Known rows, with every step that occurs:
sevidil, rupasu, gedir, naza: [-10  76  14 -35   9  17 -12  21  -8 -19 -37  17  24 -10   6  13 -14   8
  -1  15   6  30   3]
gusifu, sevidil, rupasu, gedir, naza, kolep: [  0 101  14   3   1  30 -23  16  -3 -21 -44   3  -4 -24  31  19 -43  46
   2  26  58  19  -4]
naza, kolep, vitop: [ 11   9  -1  34 -11  11 -63  -3  27  -2  -3 -58 -30 -59 -39 -15  45  -4
  -5 -10  37 -40 -33]
gusifu, kolep: [-11 -58  18  15  36 -32  25  -7  24  -9  43 -30  34 -11  14 -35  -9 -34
  -4   6  13 -10 -25]
tebup, naza, gedir, rupasu: [ 22  21 -16 -30 -13 -10  -5 -25  -5 -25  40  21 -25   5  24  17  -6 -59
  26 -31 -36  13  63]
gusifu, sevidil, rupasu, gedir, naza, tebup: [-13  56  16 -21 -12  17  48  22 -18 -18 -28  42  13  35  34  -3 -12  58
  14  15  28  23  33]
gedir, rupasu: [ 16 -10  21 -19 -24 -15  37   3   0   5  22  22  -1  28  -3  16  12 -31
  -1 -14 -15  -2  12]
rupasu, gedir, naza, tebup, difubi: [-28  12 -18   3  24  29  41   4  -7  -5  10  28   3  12  10  14  -9   5
   1  25 -27 -10   9]
gedir, naza: [  7  20  -7  -1  23  15  -7  -8   9  -1  -3  -2  19  -2 -12   5   6   2
 -32  16 -27   8 -11]
sevidil, rupasu: [ -7   3  15  -6 -11  -7  12  16   1  -5  -3  -1  20   7 -12   5  12  -3
  18 -13  -2  20 -19]
rupasu, gedir: [  9 -13  13   4  13 -10  19  21  25  -8  12  -4 -16  -6  30   5 -33 -33
   7   5   0  -8  13]
kolep, vitop: [  9 -26   3   7 -23  -4 -12  13  26  -2  10 -31 -13 -28 -17 -28  33 -14
   4 -22  19 -11   4]
kolep, naza, tebup: [-13 -54 -21   9   6   3  59  -4  14  31  22 -26   7  47 -28 -31  69  12
  32  15 -33 -28 -18]
naza, tebup: [ -8 -59   3  14  -4 -13  62  -3   7   3  31   8  -3  50 -18 -25  56   9
  13  -9 -32 -32  11]
tebup, naza: [ 19 -53 -16   1  -5 -22  -2 -24  16 -11   7  17  -1  -4   2  10 -10 -51
 -14 -33 -24  -2  15]
tebup, rupasu, gedir, naza: [ -1 -19 -17   0  -7   6  18 -23  25  -6  -8  16 -35  -6   6   3   3 -10
 -20  -4 -37   6  27]
sevidil, rupasu, gedir, naza, tebup: [-20  55  10 -39   4  18  14  16 -22 -20 -28  30  19  24  -5  -3  22  30
  10   9 -12  15  14]
difubi, tebup, rupasu, gedir: [ -6 -49   2  -2  -6 -14   9  13  25   0  13   9 -40  11  -1   3 -28 -14
  -6 -27  -4   0  15]
rupasu, gedir, naza, kolep: [  9  73  -4   7  34  30 -54  -2  13 -13 -20 -19 -13 -40  -4  18 -21  -1
 -26  29   9 -20 -18]
difubi, tebup: [  2 -25  16  -3  15  -5  -8  28  13   5  25 -16   8  18 -22   4 -24  -7
 -11 -14   7   0 -18]
kolep, gusifu, sevidil, rupasu: [ 11 -31  25  16 -53 -32   3  19 -34  30 -30  -6  31   1  14   2  -8  24
  14  -9  41  36 -24]

Rows:
[-54 -82 -21  25  34  -5  74 -14   7  22  62 -35  39  15  -5 -36  24  -8
  35  36  -7 -31 -51]
gusifu, kolep, naza, tebup, difubi
[  6  39   1 -17  26  18 -12  10  13 -13 -10   7   1 -14  15  10 -28  -7
 -20  20  -7   7  12]
rupasu, gedir, naza
[ -7  -4 -10  -2  16  13  33 -14  -9  -1   5  20  17  36 -24 -15  54  30
 -16  12 -41 -16   6]
gedir, naza, tebup
[  8   1   3  17 -17   2 -58  -6 -14  27 -35  -4 -30 -21 -12  12 -30  37
 -34  -4  37   5 -14]
difubi, tebup, rupasu, gedir, naza, kolep, gusifu, sevidil
[ 12  32  21  34 -35 -13 -57  15 -27  26 -46 -22  -9 -40   6  14 -21  28
  11   4  70  -2 -41]
naza, kolep, gusifu, sevidil, rupasu, gedir
[-19 -52  -1  10  39 -20  26  -8  27  15  38 -58  40 -13   2 -38  10 -23
  12  33  12 -12 -45]
gusifu, kolep, naza
[ -6  22   1 -16  20  18  26   1  -3 -13  -3  26   2  25   6  -9  15  15
  -9  18 -25 -15  27]
rupasu, gedir, naza, tebup
[ 12 -43  -5 -16   5 -18 -24   2   6  -7  13  14   8   8 -17  16 -33 -30
 -21 -40   0   8   1]
difubi, tebup, naza
[-13 -49 -25   7 -10  11  49 -41   2   1   5  33 -13  42 -32 -19  78  27
 -25  -9 -64 -16  21]
gedir, naza, tebup, rupasu
[-21 -80 -30   9 -12   0  74 -21  21  28  12  -7 -33  43 -11 -31  65   5
  32   2 -43 -29  14]
kolep, naza, tebup, rupasu, gedir
[ 23  15   3  14 -38 -26 -66 -17 -34   4 -54   6  -8 -43  11  24 -30  -5
  -5 -22  55  12 -19]
tebup, naza, kolep, gusifu, sevidil, rupasu, gedir
[-23   2   2  10 -33   2  25  15 -63  26 -30  28  32   6  18  13 -13  49
  17  17  27  28 -14]
kolep, gusifu, sevidil, rupasu, gedir, naza, tebup, difubi
[  9   3 -15 -20  23  -3 -47   5   2 -20  42  -6 -14   3   6   5 -39 -30
  16 -32 -17  17  30]
difubi, tebup, naza, gedir
[  9  32  21  -8 -32 -11 -15  19 -44  20 -53  10  32 -13  24   7 -29  36
  -1  15  43  47  -7]
kolep, gusifu, sevidil, rupasu, gedir, naza
[  9  57  -9  21  30  30 -58 -22   8  -3 -15 -25   1 -36 -34  13  18  16
 -38  22  -6 -20 -43]
gedir, naza, kolep
[ 21  51   6  17   2   7 -56  -1 -18  15 -40 -17 -10 -44  12  18 -36  25
 -26  30  45  -1 -22]
rupasu, gedir, naza, kolep, gusifu, sevidil
[ 16   6 -30  -2   7  -7 -24 -26  13 -25  41  -6 -23 -12  27   0 -17 -52
  28 -24 -37   6  42]
tebup, naza, gedir
[ 16  28  -1 -46   0  -9 -32   3 -15 -17  38  22 -18  19   3  19 -33 -40
  14 -36 -16  19  43]
difubi, tebup, naza, gedir, rupasu
